Each row comes from the steps of one walk. Every step used is in the known rows, and no mark comes twice. Write the walk behind each row, first mark first.
In the rows, zero is written as 128.
Known rows:
tugo/suri/rusuz/datan/lusole: [155 143  93 134 141 124 108 146 128 123 123 129 110 244 120 134 117 115
 130 100 155 111 104 147 121 159 155 120 144 112 168 178]
romot/lusole/mova/fozar/suri/tugo: [ 78 129 145 136 136 135 131  90 157 123 156 143 113 142  95 131 112 151
 119 131 129 118 185 170  85 172 111 150 140 171 159 118]
rusuz/datan/lusole/romot/tugo/suri: [115  69  67  90 160  64  88 142 120 117  76 152  92 112 169 221 111 115
 136  97 117 147  95 123 146 177  85  95 111 140 161 151]
podosuv/lusole/mova: [146  74  98 131 118 135 113 166 128 136 111 121 190  64  92 130 170 131
 138 174 101 121 130 103 128  92 123 127 107 164 120 119]
rusuz/datan/lusole/romot/tugo: [141 102  89  64 124 110  71 137 123  96 105 147  53 108 149 233 110 147
 146  79 130 120  93 111 112 114  84 104  77 157 147  85]
tugo/suri/rusuz: [ 81 145  88 180 139 117 156 103 128 133 115 111 172 163 113 100 147  77
 115 142 124 184 144 133 169 161 125 129 128 135 141 184]
fozar/mova: [ 41 125  99 143 123 141 116 178 137 130 120 135 144  79 109  94 195 120
 119 174 138 121 170  86 122  96 131 118  95 166 111  42]
suri/fozar: [110 177 149 206 156 150 152 110 155 129 114  82 143 153 134 118 158 146
 147 142 118 186 114 139 129 135 108 127 115 124 152 155]
suri/rusuz: [ 95 182 107 176 113 155 149 104 136 125 137 104 158 162 102  95 155 102
 128 135 138 164 149 125 149 112 129 140 104 147 126 133]
suri/rusuz/datan/lusole/romot/tugo: [148 122  88  67 107 121  76 120 123  76 122 137  52 132 133 219 101 126
 143  83 126 129  96 121 119 114  95 106  82 153 140 106]
podosuv/lusole/suri/rusuz/datan: [175 166 112 153  65 118 101 138 117  80 169  74 155 190 141 137 129  87
 161 156 121 122 104 133 154 124 159 144 185 142 125 177]
romot/lusole/suri: [115 130 154 122 158 109 118 121 110 129 160 131 139 124 129 122 106 141
  88 140 132 175 119  98 129 119 128 165 131 170 183 112]
lusole/romot/tugo/suri/fozar: [102 114 120 159 170  97 134  97 141 104  84 101 110 109 158 178 124 120
 143 130  85 213  95 138 154 179  74 102 114 121 160 190]
podosuv/lusole/mova/fozar: [133 112 125 163 118 128 156 123 125 170 148 178 204  79 125 146 159 155
 117 149 104 127 137 151 147 106 135 149 106 147 122 131]
tugo/suri/fozar/mova/lusole: [ 79 111 115 173 125 148 182 132 146 148 124 183 157  90 113 109 165 106
 144 163 117 117 127 168 121 173 172 103 127  96 116 114]
mova/lusole/podosuv: [163 125 150 123 109 144 182 123 170 174 118 182 154  46 115 137 110 155
 122 128 111  77 148 160 127 108 122 144  93 145 106  79]
datan/rusuz/suri: [149 153 132 128 183 103 108 121 100 142 122  87 117 199 150 123 116 108
 139  98 162 117 144 108 151 150 157 134 140  75 106 111]
fozar/mova/lusole/romot: [ 96  96 117  94  69 161 149 147 118 148 135 206 139  36 123 138 129 114
 141 141 143  79 137 112 126 121 127 113 117 104  82  63]
mova/fozar/suri/rusuz: [ 49 168 121 187  98 159 174  82 113 136 199 130 174 180 113  57 135 104
  98 124 145 162 184 155 133 151 140 158 144 150 133 133]
mova/lusole/datan/rusuz: [176 118 145  61 138 101 136 117 104 170  99 137 134 129 167 119 153 119
 138  86 159 107  69 121 122  85 137 132 121  52 110 128]
datan/lusole/mova/fozar: [144 130 148 145 153 136 151 111 139 192 148 203 156 136 122 122 126 162
  94 111 132 122 139 143 127 114 122 146 102 147 137 136]
mova/fozar/suri/lusole/romot/tugo: [ 84 111 105 121 102 137 125 108 108  93 141 148  85  76 123 184 102 148
 120  89 125 135 146 144 110 155  93 113 100 159 133 117]
podosuv/lusole/datan/rusuz/suri: [188 119 132  94 156  91  91 143  79 128  95  72 119 177 173 138 118 132
 152 105 146 108 104 109 149 119 173 118 176  61 101 136]
podosuv/lusole/mova/fozar/suri: [ 70  86 115 161 106 141 154 125 103 158 183 154 201 105 123  88 146 138
 102 141 124 128 176 143 112 148 127 152 153 163 133 109]
datan/rusuz/suri/fozar/mova/lusole: [124 135 144 142 127 155 160 119 126 131 148 150 119 138 113  99 143 100
 151 139 133  90 128 162 112 156 203 109 134  57  90  93]
romot/lusole/datan/rusuz/suri/fozar/mova: [119 126 168 101 165 133  88 154 119  71 136  82  49 168 125  89 141 136
 122 152 106 156 108 101 110 110 165 107 144  95 108 102]
podosuv/lusole/suri/fozar/mova: [ 91 127 151 162 108 132 125 151 114  84 147  82 146 102 114  86 155 109
 128 214 100 153 143 103 132 115 161 119 153 134 138 137]

Which walk is each row?
[ 53 155 104 173 100 164 151 105 113 118 174  90 164 178  95  48 141  91
 112 135 149 161 181 125 122 146 126 146 143 159 132 121] | fozar/suri/rusuz
[165 169 193 174 160 132 140  94 125 128 137  79 125 196 139  94  90 133
 123 141 134 175 109 126 132 149 132 133 168 111 188 216] | datan/lusole/suri/fozar
[142 188  95 162  92 142 106 141 151  97 155  91 131 196 134 135 160 103
 164 129 130 129 112 136 138 116 129 135 139 146 111 135] | suri/rusuz/datan
[143  94 110 159 151 137 122 156 149 136 100 118 152 101  70  85 131 116
 116 151 113 128 147 117 123 160 108 102 141 149 115 210] | tugo/suri/lusole/mova
[ 92 105  89  90 123 110  99 117 126 110  95 141  96  42 150 219 135 138
 140 102 116 158 119  97 136 104  63 115  58 173 128  67] | lusole/romot/tugo
[178 143 149  95 174  90  90 129  99 144  95  74 105 185 180 119 114 128
 145  90 154 119 114  96 150 120 145 121 174  73  92 129] | lusole/datan/rusuz/suri
[184 127 184  99 121 142 158 121 153 121 145 141  93  99 109 104  90 121
 123 145  96  72 154 154 124 122 167 128 124  88  76  91] | datan/rusuz/suri/fozar/mova/lusole/podosuv
[149  97 107 116 108 114 114 172 106 140  61  99 169  80 167 152 173 178
 153 139 123 128  84 110 134  72 128 114 150 133 132 131] | podosuv/lusole/datan
[210 147 151  94 116 140 115 145 165 113 134 123  87 170 109 128  79 147
 110 114 120  80 135 140 117  95 124 139 117 151 135 132] | suri/rusuz/datan/lusole/podosuv
[ 79 155 142 179 145 152 115 152 139  97 132  85 103 145 118  88 155 124
 142 177 112 143 161 109 130 142 159 100 147 129  98  96] | rusuz/suri/fozar/mova
[100 128  95 204 156 134 157 153 134 134  88 111 151 140  86 107 135 129
 122 129 149 129 144 153 129 200 137 105 147 113 154 215] | tugo/suri/lusole
[108  98  87  92 107 123 127 105 126 127 104 184 104  26 142 227 128 134
 152  91 120 126 108 133 126 124  91 108  63 150 119  57] | mova/lusole/romot/tugo
[138 175 145 164  82 146 174  73 115 138 175 132 180 144 112  81 104  72
 125 145 138 144 141 143 158 137 161 149 164 131 125 174] | mova/lusole/suri/rusuz
[128 113 131  85 159 126  99 160 131 135  90 137 101 105 150 139 152 200
 109 106 123 167  72 103 106  67 108 130 117 158 152  85] | romot/lusole/datan
[153 169 125 139  57 136 113 137 131  93 190 123 137 167 130 107 130  72
 156 158 125  99 123 136 139 127 171 131 186 143  92 141] | fozar/mova/lusole/suri/rusuz/datan
[130 185 130 173 154 121 109 105 165 129  80  81 101 169 127 169 104 142
 184 129 146  90 184 153 137 185 134 115 164 135 121 132] | rusuz/suri/tugo
[109 111 140 113  75 170 157 133 128 132 142 182 123  59 125 134 121 116
 151 149 125 103 123 125 125 133 127 108 130  87  88  98] | suri/fozar/mova/lusole/romot
[126 141 143 136 117 128 112 103 160 126 150 130 104 191 117 134  99 139
 148 120 147  75 175 176  86 182 118 133 179 157 149 156] | rusuz/datan/lusole/mova/fozar/suri/tugo
[ 55  94 134 142 141 149 143 118 117 155 201 177 158 122 112  79 133 153
  74 119 126 152 168 137  93 145 113 160 131 180 147  81] | romot/lusole/mova/fozar/suri
[114 126 145 141 159 138 143 112 146 166 171 207 150 101 114 136 143 171
  83 120 104 160 127 148 124 100 116 162  79 169 138  96] | romot/lusole/mova/fozar
[154  96 154  70 148  89 137 122 108 138  97 122 115 134 164  99 152  97
 131 123 128 132  68 128 128 116 147 113 145  34 110 172] | tugo/suri/fozar/mova/lusole/datan/rusuz
[165 190 125 152  84 120  98 126 135  94 171  80 138 196 150 118 125  84
 152 144 128 137 115 119 154 123 133 144 182 154 118 169] | lusole/suri/rusuz/datan
[158 125 143  62 154  87 105 128 107 149  89  88 125 144 173 112 160 121
 127  97 155 138  80  84 132  64 105 138 115  77 121 138] | lusole/datan/rusuz
[168 149 157 149 120 158 151 150 166 117 111 107 116  88  77 108  98 168
 106 136 115  88 169 141 116 113 112 132 109 155 120 147] | suri/lusole/podosuv
[120  85  96 110  81 135 128 156  94 126 109 134 166  61 138 181 132 136
 149 146 134 113 119 101 146 110 115 130 116 105 130 114] | podosuv/lusole/romot
[138 101 157 130 119 136 180 132 171 139 119 169 132  50 108 111 113 127
 115 168  79 101 150 161 131 137 139 120 118 128 103 112] | tugo/suri/fozar/mova/lusole/podosuv
[ 85  61  66 111 148  78 137 113 122 147  72 187 133  42 159 211 123 105
 134 107 112 155 110 139 155 184  91 102 100 135 141 126] | mova/lusole/romot/tugo/suri
[156 108 147  38 176  94  94 134 104 127 106 113  91 154 152 126 151 147
 100  90 146 153  59  92 108  63 120 148  92  81 149 108] | romot/lusole/datan/rusuz
[148 137 159 130 149 110 124 118 101 163 131 126 152 162 139  97  86 123
 100 126 168 131 135  93 133 132 133 144 161 141 186 165] | datan/lusole/suri
[149 130 161  94 133 109 134 120  91 133 138  98 116 177 148  75 129 134
 106  86 166 118 108 131 106 114 134 136 159  59 125 187] | mova/fozar/suri/lusole/datan/rusuz
[211 151 174 122 145 138 133 139 143 105 125  82  85 148  88 105  61 146
 112 116 122  73 168 140 126 136 145 129 139 103  96 159] | datan/rusuz/suri/lusole/podosuv
[138 115 154  93 159 139 128 145 165 120 129 153  99  78  96 145 110 187
  75 129  94 140 137 127 108  81 103 160  60 182 151  51] | romot/lusole/podosuv
[163 118 121  77 106 138  90 162 121 132 124 153  89 158 150 171  93 141
 143  97 163  84 100 102 118 124 101 118 134 103 138 129] | rusuz/datan/lusole/romot
